In the rows, zero is written as 128.
Known rows, with every way that one mark hangs from another:
gebor(buto(kaze(bape)) nufopen(vupirid)): [163 134 131  84  80 105 183 155 181  75 101  94 124 190 133 150 161  84
 189 174 193  84 141 161 152  87 141 118 131 142 210 190 131 175 156 106
 160  92 153 107 128 131 106  60 167 103  93 128  99 168 159 149 130  73
 108 103 109  50 136 103 116 164 157  52 137  83 148 122  96 152 129  75
 175 119  95  68 119 120 154  83 118 104  80 155 151 148 112 161 102 186
 165]
nutake(nufopen(buto(kaze)) vupirid): [106 134 182 115  94 123 102 112 147 112 150 100 164 171 129 142 151 122
 109 118 175  94 141 156 158 113 132 120 125 183 145 155 130 138 175 112
 154 136 176 134 126 110 121  99 143  85 149 190 184 113 148 140 146 129
 176 156 168 143 159 142  83 136  94 133  92 100 147 144  76 177 148  30
 158 118 100 109  75 133  66 138 110 139 117 168 177 120  86 187 123 203
 101]
nutake(nufopen(buto kaze(bape)) vupirid): [102 129 204 124  92  85 142 103 141  69 137 101 136 199 148 141 111  93
 102 106 192 145 157 117 168 137 122 125 131 204 154 126 103 154 196 112
 152 139 188 123 125 121 132 117 169  97 136 189 197  76 140 121 166  87
 148 154 144 142 153 144  86 134  90 124  78  80 159 151  77 173 100  38
 123 117  99  84 100 151  58 137 111 140 112 140 178 113 102 226 154 197
 126]
nutake(nufopen(buto(gebor kaze)) vupirid): [104 127 179  98  91 154 125 114 156 129 154 110 143 175 135 144 131 121
 135 114 185  79 137 149 154  89 119 120 136 173 131 173 136 131 159  72
 172 127 173 131 120 117 131 117 134  80 162 198 200 126 156 136 137 119
 189 178 173 158 177 164  87 168 130 121 117 103 127 144  70 194 145  35
 144 119 119 126  68 134  88 121 127 134 122 173 132 128  69 159 104 216
  91]
buto(gebor kaze nufopen(vupirid)): [130 113 125  99  93 165 158 165 190 186 177  91 137 183 110 175 142 137
 199 167 162  75 116 165 125 105 104 125 173 139 119 200 162 155 145 101
 147  70 119 119 176 169 108  99 132  91 151 143 148 173 138 148 102 123
 174 151 190 119 172 132 162 178 193  94 150  92 119 130 114 172 186  76
 136 135 175 130  79 116 191  82 135  99 118 163  91 150  76  71  92 210
 120]
nufopen(gebor(buto) kaze(bape) vupirid): [140  87 166 100  66  63 194 172 198  53 131 120 107 202 114 145 136  61
 167 163 191 134 163 141 108 115 125 143 129 147 215 160 104 179 157 126
 142 105 131 119 158 162 114 105 176 118 122 104 152 131 121 151 126 111
  95 110 120 102 141 116 140 119 137  79 136  43 185 159 102 140 124  89
 135 161 113  59  89 159 143  78  70 125 105 147 149 113 101 166 151 156
 178]
nutake(vupirid): [104 157 146 138 135 134 104 127 127 102 124 132 133 130 157 131 109 130
 116 114 139 127 141 129 135 130 148 121  99 147 112 130 135 122 132 110
 134 134 156 132 111 129 130 128 134 128 136 162 164 122 122 104 128 124
 150 137 134 134 148 162 127 141 104 136 111 142 116 135 105 149 116  93
 119 126 132 127 117 127  90 110 134 132 114 139 124 129 115 159 108 148
 115]
nufopen(buto(kaze(bape)) gebor): [132 100 167 112  48  85 183 145 195 113 145 104  95 170 126 149 143  64
 158 148 184 103 149 110 133 124 100 142 113 153 183 165 135 155 162 140
 138 107 115 139 161 131 103  98 154  89 128 149 152 132 142 152 135 126
 111 153 141 132 152 102 106 144 137 116 135  80 163 163 109 167 147  88
 149 160 109 110  91 138 137 120  66 100 145 179 152 143 122 138 122 161
 148]
buto(gebor nufopen): [119 121 118 114 125 170 125 163 179 168 159 119 131 153 135 139 117 156
 155 148 144  86 113 130 140 115 103 137 159 116  96 141 135 123 113 106
 146  91 123 104 138 126 144 155 115 121 155 130 136 140 133 137 110 103
 182 152 173 141 163 137 157 161 167 127 132 122 101 112 124 155 161 117
 128 112 164 138 119 116 165 120 144 104 123 129 104 139  90  71  99 171
 104]
nutake(nufopen(kaze(bape))): [112 112 166 121 105  91 159 121 121 102 138 138 125 173 149 143 117 122
 134 113 182 156 146 114 148 132 105 123 142 182 149 130  99 158 164 121
 147 125 147 109 109 123 112 121 175 107 135 155 139 107 146 112 140  74
 150 137 111 125 140 120 100 138 121 135  89  89 141 135 125 150 115 100
 104 116 105 104 103 130 109 128 123 126 110 134 156 100 106 171 181 171
 159]
gebor(buto): [148 128 117 107 128 127 125 149 159 100 115 140 129 130 123 117 137 119
 135 142 144 104 128 137 110 105 133 124 129 110 166 138 117 126 117 114
 151 129 147 124 110 115 151 131 138 143 121  93 125 156 134 148 134 113
 127 105 122  96 115 137 126 123 131 116 147 131 149 123 119 131 123 122
 150 125  89 105 130 125 124 131 122 121 108 129 157 127 121 150 116 129
 128]
buto(gebor(nufopen(vupirid)) kaze(bape)): [132 111 146 101  71 117 202 139 174 121 130  84 103 186 144 163 117  82
 197 161 196  92 135 143 163  87 123 111 147 139 164 190 145 167 148  80
 138  75 127 103 133 141  96  60 146  82 129 157 117 148 164 133 123  92
 132 135 114  74 167 111 134 187 180  61 135  87 124 136  96 171 128  93
 144 130 151 102 103 123 171  73 130 103  92 150  87 166  89 113  86 199
 151]
nufopen(buto kaze vupirid): [144 107 161 112  93  75 181 137 148 108 161  54 145 201  87 160 151  75
 131 127 139 139 151 168 146 151 108 148 143 151 170 148 133 174 191 161
 112 121 161 148 184 174 118  91 123 106 123 139 174  83 134 154 159 143
  84 118 165 119 153 118 151  98 126  81 128  52 195 150  82 151 115  77
 155 127 134  93 119 175 134 110 112 155 145 126 158 134 111 170 141 156
 146]
nutake(nufopen(kaze)): [125 113 162 120 122 117 126 111 106 122 151 128 174 179 111 146 129 142
 111 115 146 136 138 136 135 121 110 130 153 182 132 125 111 140 151 125
 144 128 156 120 133 121  99 124 149 120 157 151 136  99 138 139 143 108
 162 139 141 136 133 135 109 123 119 133  93  93 151 127 115 138 142  92
 124 115 114 112  95 131 103 135 121 154 127 114 162 103 100 168 191 149
 136]
buto(nufopen): [120 130 123 129 125 156 116 151 156 152 144 100 141 139 123 137 138 159
 141 139 131 114 119 128 130 134 118 126 141 136  91 135 127 127 133 120
 146 101 121 111 148 117 141 133 121 126 138 130 131 140 119 136 117 110
 172 137 165 124 151 123 156 137 143 121 123 120 116 109 133 136 159 114
 129 112 144 133 131 118 139 125 130 114 133 134 139 125 118 115 135 150
 120]
nufopen(gebor(buto) kaze vupirid): [157  88 150  90  88  82 177 172 194  75 141 109 138 208  80 146 151  89
 152 152 165 116 156 169  91 110 131 151 122 145 207 147 112 161 155 141
 137 101 143 133 178 168 114 114 151 125 146 103 149 131 117 163 118 149
 106 101 140 110 147 142 155 109 131  77 136  39 192 139 101 136 148  75
 153 160 121  82  82 159 151  78  78 147 122 137 149 100  91 165 160 141
 164]
nufopen(buto(gebor) kaze(bape) vupirid): [130  92 173 106  77  78 213 145 175 100 159  90 100 206 113 159 113  44
 173 131 184 136 148 145 144 130  95 134 158 143 175 162 116 183 194 121
 115 102 153 132 167 186 123  92 144  86 131 150 183  92 131 147 148 120
  87 137 149 124 175 117 137 130 155  79 153  57 178 172  78 173 100  94
 125 127 137  84 111 175 154  86 124 117 131 140 118 147 105 141 105 195
 156]
buto(gebor kaze(bape) nufopen(vupirid)): [125 115 136 107  73 136 181 170 191 160 165 107  94 179 130 166 119 113
 208 177 191  99 122 141 141 111  92 106 177 153 135 197 146 173 150  95
 146  69 115 101 155 166 111  92 156  84 128 148 147 172 147 130 108  89
 170 159 160 108 184 114 145 194 198 101 149  99 119 144 120 176 153  85
 115 132 164 113  87 114 194  66 136  71 110 175 104 168  91  79  87 224
 146]
gebor(buto(kaze) nufopen): [160 137 122  96 106 134 139 155 181 115 117 107 154 166 144 147 175 127
 149 150 168  57 126 173 132  73 139 117 121 136 180 153 143 131 122 105
 151 100 156 130 114 102 114  84 144 120 117 151  85 172 169 175 133 104
 160 107 117  66 123 132 114 162 134  78 124 115 136 100 106 151 149  81
 176 115  79  84 116 113 132 135 110 124  93 140 152 148 118 160 109 138
 137]
kaze(bape): [115 135 145 133 109 110 161 120 131 101 121 146  90 124 154 123 108 106
 143 139 153 146 134 108 137 133 116 113 125 135 146 129 126 145 134 128
 131 126 127 114 117 116 141 123 150 115 109 127 125 131 132 109 132 100
 116 135 106 117 131 112 115 147 134 124 129 127 119 146 139 140 109 143
 110 139 114 115 123 122 127 122 130 100 118 139 131 133 126 126 113 145
 150]

Rows:
[120 114 145 122  82  95 192 160 169 111 152  85 126 197 123 161 130 121
 170 154 162 150 139 132 141 150 102 114 157 168 132 154 115 177 176 124
 135  87 136 111 178 166 117  97 166 108 125 140 144 126 128 122 129  83
 132 133 148 108 170 107 160 138 153  89  96  68 150 129 118 155 133  85
 121 132 149  92 120 143 166  81 126 103 127 141 135 138 103 144 144 177
 158] : buto(nufopen(kaze(bape) vupirid))
[125 101 153  71  81 114 148 119 141  88 145  80 148 184  60 133 139 103
 120 123 159 143 152 151 162 124 118 150 152 135 153 154 115 175 197 133
 148 152 145  97 165 141 138 108 114 104 139 105 179  86 127 128 139 126
  90 133 172 135 144 115 123  95 122  81 121  55 170 149  71 144 145  88
 160 124 114 122 105 158 104 107 114 141 141 137 164 113  99 160 156 207
 114] : nutake(nufopen(buto vupirid))
[118  89 158  72  81 125 157 130 165 108 147  92 140 197  66 141 122 102
 142 131 171 106 141 145 157  99 114 141 162 106 146 151 113 175 174 101
 148 135 147  92 149 141 143 123 101  89 155 114 188 106 132 135 124 126
 104 148 183 146 166 129 130 115 150  79 148  69 163 154  70 168 143  98
 155 126 143 124  95 165 118  96 129 145 134 137 130 114  79 128 132 220
 109] : nutake(nufopen(buto(gebor) vupirid))
[144  95 160 106  73 107 162 146 185 139 155  89 120 176 105 146 154  90
 138 138 167  93 135 144 120 118 107 150 111 146 168 153 148 147 159 155
 135  99 128 152 173 135 103 114 130  93 136 156 145 125 143 176 125 167
 121 133 150 145 149 114 128 118 124 114 139  82 166 149 108 153 164  88
 167 153 134 111  84 151 138 132  74 121 155 174 150 138 104 135 124 144
 138] : nufopen(buto(kaze) gebor)
[123  86 159 110  53  88 197 177 188 106 156  90 123 215 108 162 129 106
 178 167 183 146 154 120 124 142  93 150 149 163 147 157 124 173 174 141
 140  93 110 114 191 168 106 111 166 100 139 141 150 111 114 134 116 107
 129 127 159 120 182 113 165 129 171 101 105  44 156 144 114 152 162  85
 122 146 172  92  82 146 169  73  74 109 134 152 127 108  99 138 155 170
 168] : buto(nufopen(gebor kaze(bape) vupirid))
[145 101 141  88  84  98 153 168 198  73 120 118 124 167  85 132 137  97
 153 160 164 107 152 160 102 109 142 160 113 103 192 145 123 161 133 121
 152 128 118 106 157 147 134 126 133 126 138  67 137 137 117 149 104 143
  94 106 146 114 130 129 151 109 140  76 158  62 161 143  95 130 144 105
 161 156 124 103  82 151 139  75  87 134 119 145 133 110  96 150 138 149
 148] : nufopen(gebor(buto) vupirid)
[149 125 131  89  94 129 174 145 163 153 143  80 129 188 114 171 143 116
 189 163 159  73 124 170 146  94 143 120 145 122 155 190 150 158 141  97
 117  82 134 116 151 150  78  74 123  84 153 166 123 141 159 156 114 113
 149 144 136  87 155 127 150 187 176  62 131  92 134 115 100 167 153  74
 162 119 162 112  89 133 165  84 145 137 104 138  88 151  78 100  94 184
 141] : buto(gebor(nufopen(vupirid)) kaze)
[156 115 141  80  73  95 172 140 156 122 136  32 153 200  86 160 175  79
 152 145 154  81 143 182 170 103 128 113 131 140 187 170 155 185 177 141
 127 111 149 139 173 138  87  55 116  91 121 157 131 111 162 165 147 129
 106 121 155  90 163 111 143 125 140  50 124  69 174 125  66 163 140  59
 196 119 130  98 108 151 139 104 112 128 128 142 147 155 106 150 118 182
 132] : gebor(nufopen(buto(kaze) vupirid))
[114  91 161  78  79 109 144 134 145  88 135 118 142 163  78 138 123 131
 134 138 175 149 156 139 133 121 126 156 135 127 156 142 109 174 155 121
 159 130 104  85 159 134 110 135 125 111 170  98 158 103 124 124 107 131
 113 129 145 152 148 134 135 103 144  95 121  55 151 152 103 142 164 102
 138 152 150 119  64 150 126  78  81 149 131 144 121  81  71 146 178 174
 137] : nutake(nufopen(gebor vupirid))
[129 109 155  98 105 105 151 124 113 104 150 111 175 190  81 154 137 127
 135 131 165 148 148 158 137 128 122 130 170 178 151 138 102 170 176 125
 137 123 154 112 159 150 106 101 154 108 152 138 163 101 120 128 141 120
 123 129 142 119 142 121 125 109 128 104 100  60 161 134  96 137 149  73
 129 128 134 108  84 151 121 100 118 164 126 123 152  95  83 173 186 184
 149] : nutake(nufopen(kaze vupirid))
[149  99 142 103  90 117 138 153 197 110 136 148 135 152 120 144 160 120
 157 162 170  84 136 153  95  91 127 131 114 139 188 169 129 130 115 122
 152  98 117 134 137 133 113 115 161 120 142 109 126 169 142 174 111 135
 149 123 138 110 124 130 122 145 139 114 151  88 155 138 123 142 158  97
 154 149  90 103  75 120 140 118  75 108 103 170 143 121 104 125 125 139
 151] : nufopen(gebor(buto(kaze)))
[134  95 136  91  59 126 158 175 200 150 165  85 145 181  81 167 155 131
 176 178 160  94 137 147 111 123 103 136 146 153 134 180 152 173 154 139
 153  78 101 115 195 158  88 103 135 100 148 134 143 145 125 153  92 140
 165 144 177 130 168 126 175 142 168  85 131  59 136 126 118 156 198  73
 152 156 171 119  60 126 185  75  85 107 139 176 130 128  90 109 132 176
 146] : buto(kaze nufopen(gebor vupirid))
[128 127 125 100  83 134 146 157 168 165 158  81 148 166  97 171 162 133
 185 158 148  95 121 159 130 128 106 116 155 158 129 192 148 165 153 130
 147  87 124 126 180 156 104  77 138 101 125 137 137 155 134 144 115 122
 168 141 175 105 163 110 156 153 157  99 121  93 138 124 120 145 181  77
 143 127 157 131  96 122 168  90 121  94 125 160 135 151 103 104 115 192
 137] : buto(kaze nufopen(vupirid))
[136 106 163  75  66 106 154 123 148 116 148  77 165 180  70 152 164 108
 144 126 165 110 154 164 156 115 111 121 155 165 166 179 132 185 200 138
 156 136 152 120 167 141 103  69 124  83 135 140 167 109 150 150 147 136
 121 140 168 123 157 108 108 126 133  84 122  69 168 151  83 173 166  59
 173 118 121 110  79 144 123 116 114 124 130 158 175 128  97 156 143 218
 125] : nutake(nufopen(buto(kaze) vupirid))
[128  87 175 120  75  77 167 143 171 112 157  86 134 204  92 146 142  82
 125 123 150 121 149 130 115 135  99 156 118 160 167 121 121 142 168 156
 118 111 142 157 177 152 111 123 123 108 155 153 162  78 119 167 134 163
 108 122 148 159 147 133 131 102 105 117 128  56 191 136  95 143 132  85
 151 147 137 108 102 178 122 132  65 149 162 138 145 102 118 164 153 117
 144] : nufopen(buto gebor kaze)
[121 126 147 110  98 139 184 135 163 149 139 146  87 151 165 145 112  97
 179 145 176 102 124 114 139 112 108 112 149 151 149 186 143 140 124  96
 134  89 128 126 113 143 104 103 166  97 124 167 132 163 158 126 128 104
 154 162 123 119 150 119 101 202 165 126 141 129 110 147 140 159 132 119
 115 141 118 117  94 104 170 108 137  97 112 170 103 163 117  93  82 173
 147] : buto(gebor kaze(bape))
[144 117 166 126  91  68 196 134 161  89 134  55 115 214 142 155 142  71
 131 125 170 113 141 133 170 128 103 125 117 158 182 129 119 157 166 132
 123 114 157 142 130 116 115  92 138  98 118 171 127  89 166 156 167  92
 105 123 114  91 155 114 118 129 118  84  95  79 174 121  84 163  98  89
 160 107 110  82 150 154 120 134 108 142 130 118 161 133 130 186 135 126
 145] : gebor(nufopen(buto kaze(bape)))
[109  93 153  95  98 146 138 122 153 122 161 114 135 170 101 126 107 127
 125 116 168 103 127 123 154 104 102 146 152 124 130 142 117 138 156  96
 153 134 144  96 133 116 139 147 103 100 162 139 175 109 146 135 135 116
 137 155 160 160 140 135 113 126 138 107 137  97 144 133  82 168 140 101
 148 114 115 132 102 146 101 141 135 143 140 133 137 112  85 127 134 194
  99] : nutake(nufopen(buto(gebor)))
[122  77 180  62  45  86 163 137 178 111 155  84 150 211  54 159 162  96
 144 140 183 113 155 158 141 114 109 153 140 154 192 178 135 190 196 137
 164 119 124 116 187 138  97  93 123  79 158 137 178 110 132 156 129 147
 113 141 167 142 159 114 122 102 140  77 130  39 173 158  75 168 177  63
 167 145 133 117  49 153 125 100  72 138 144 168 163 113  68 169 161 206
 139] : nutake(nufopen(buto(kaze) gebor vupirid))
[142  90 147  86  76 134 126 142 180  98 130 156 148 169 105 132 157 132
 137 148 190  81 139 148 102  76 125 142 129 142 188 161 120 148 128 102
 190 111 135 105 127 100 109 121 154 109 152 107 125 168 149 167 115 115
 169 134 142 124 122 136 104 138 128 102 132  78 142 126 108 155 181  74
 162 142  78 108  51 111 121 129  76 127 105 165 159 103  79 162 161 162
 134] : nutake(nufopen(gebor(buto(kaze))))
[132 111 153 118  94  79 196 136 130  89 136 111 117 171 124 158 116  74
 163 140 160 163 158 133 143 155 110 127 147 180 160 152 113 171 179 133
 123 109 144 130 165 177 108  87 171 113 119 142 143 112 125 113 140 108
  98 123 123 102 144 102 136 137 146  99 118  75 155 156 125 139 106  99
 114 132 136  88 118 151 148  83 126 121 118 138 130 131 124 166 137 167
 176] : nufopen(kaze(bape) vupirid)
[140 133 133  90  72 114 163 176 210 109 140 103 117 173 125 161 153 107
 203 171 183  97 130 151 127 102 110 105 155 146 171 199 140 182 163 110
 172  82 126 108 146 141 123  69 166 109 100 104 129 197 142 148 113  73
 158 125 154  70 149 103 138 167 168  81 140  89 151 147 122 155 166  79
 152 131 109  83 104 113 170  87 113  71  85 167 160 154 112 127  99 208
 151] : gebor(buto(kaze(bape) nufopen(vupirid)))
[143 118 162 105  67  58 210 141 155  75 132  31 114 233 111 164 148  58
 150 144 173 121 147 160 174 130 112 131 139 157 197 145 113 193 201 131
 117 121 163 131 171 154 109  61 137  94 124 154 133  81 157 146 161  92
  83 111 120  85 160 102 139 115 131  58 110  50 185 135  77 164  99  72
 160 110 134  73 142 172 125  95 109 139 130 120 159 136 121 192 140 164
 160] : gebor(nufopen(buto kaze(bape) vupirid))
[135 116 153 105  89  94 214 139 159 106 144  67  99 221 141 158 111  85
 180 158 182 119 152 139 162 103 123 131 157 144 172 157 117 158 157  85
 110  95 145 108 146 153  92  92 141  99 143 159 129 105 158 139 136  93
 120 132 112  85 168 123 148 167 162  71 118  78 142 124  90 172 116  88
 137 124 158  88 114 150 158  81 142 137 104 114 101 136  87 134 111 175
 160] : buto(gebor(nufopen(kaze(bape) vupirid)))
[119 128 163  87  91 137 103 131 180  86 128 156 156 167 128 130 142 149
 132 139 203  85 147 145 113  84 159 130 103 171 167 166 111 135 127  92
 185 119 158 103 116  99 122 133 160 109 168 150 167 154 142 147 116 121
 189 139 149 139 131 171  89 145 109 117 113  89 138 142  95 159 177  39
 153 149  93 104  37 119  81 114  78 136  91 174 159 105  67 190 142 185
 126] : nutake(nufopen(gebor(buto(kaze))) vupirid)
[105 137 178 132 108 110 144  96 112  77 135 140 141 175 165 137 113 129
 119 107 190 159 163 110 160 135 133 117 129 209 136 133 100 143 159  98
 151 130 166 114 106 120 127 121 184 106 146 181 179 108 136  96 147  80
 167 148 124 128 153 147  83 157  97 138  69  99 125 129 104 167 102  52
  93 118 111  95  84 129  75 123 123 139  98 144 153  92  90 197 153 181
 141] : nutake(nufopen(kaze(bape)) vupirid)
[121 104 151 137  79 103 170 163 184 128 162 111 110 194 138 148 116 120
 157 158 173 137 141  95 121 138  94 135 129 176 137 135 118 142 142 136
 137  78 114 112 167 138 111 139 162 113 153 155 141 126 119 143 116  99
 167 146 142 138 176 121 140 141 151 124  94  68 129 128 129 149 157  88
 111 142 146 101  99 133 149 107  71 111 135 149 139 104 103 137 152 142
 154] : buto(nufopen(gebor kaze(bape)))
[135  80 190 102  38  47 224 155 186  79 144  65 101 211  95 159 128  51
 155 142 184 152 160 132 136 144 105 152 129 152 197 149 113 188 191 147
 124 113 120 137 187 171 113  98 146 102 132 134 177  82 125 148 137 140
  73 121 141 125 170 109 138 100 125  84 134  31 198 163  98 150 116  79
 145 153 142  80  98 184 135  84  71 130 152 155 137 121 105 171 157 161
 172] : nufopen(buto gebor kaze(bape) vupirid)
[156 135 126  80 106 111 141 154 166  72 112  80 149 178 107 143 156 111
 146 158 160  91 139 174 141  94 152 129 125 100 189 151 127 154 141 107
 149 125 150 105 132 122 134  92 121 127 123  93 103 138 148 158 119 110
 101  85 120  61 130 129 151 123 140  51 140  89 154 112  77 141 128  94
 175 117 110  98 126 126 138  94 122 134  95 119 141 127  98 163 120 147
 139] : gebor(buto nufopen(vupirid))
[146 133 129 106  94 114 154 136 177 104 108 150 108 142 161 127 143  94
 170 152 177  94 126 136 126 102 125 111 134 147 189 172 124 143 132 121
 166 105 154 130  95 119 124  86 184 115  91 128 107 186 149 136 139  82
 142 126 114  86 119 114  96 171 137 113 143 127 142 138 137 154 129 103
 141 135  58  86 106 104 148 122 108  94  91 164 160 154 140 141 107 163
 168] : gebor(buto(kaze(bape)))
[122  80 171  91  73  89 168 138 146  89 151 104 161 205  67 152 131 110
 136 134 169 156 155 145 121 118 120 160 145 169 162 143 114 179 174 140
 138 112 122 114 186 151  90 118 141 106 176 126 167  88 123 140 127 139
 126 131 144 143 150 132 132  98 138  93 106  38 170 135  93 139 161  71
 127 141 155 110  54 162 126  87  79 165 141 136 133  83  74 167 199 175
 160] : nutake(nufopen(gebor kaze vupirid))
[159 125 139  92 105  92 162 158 163  83 121  67 158 211 114 146 168  96
 148 149 153 100 149 182 134  93 146 141 134 142 201 148 119 162 150 125
 128 109 176 132 152 142 106  77 136 119 127 128 112 121 144 182 137 111
 112  97 127  66 137 135 152 123 130  51 122  61 178 103  81 147 128  65
 170 111 106  68 118 155 137  99 114 159 103 104 163 126 101 182 136 145
 158] : gebor(buto nufopen(kaze vupirid))
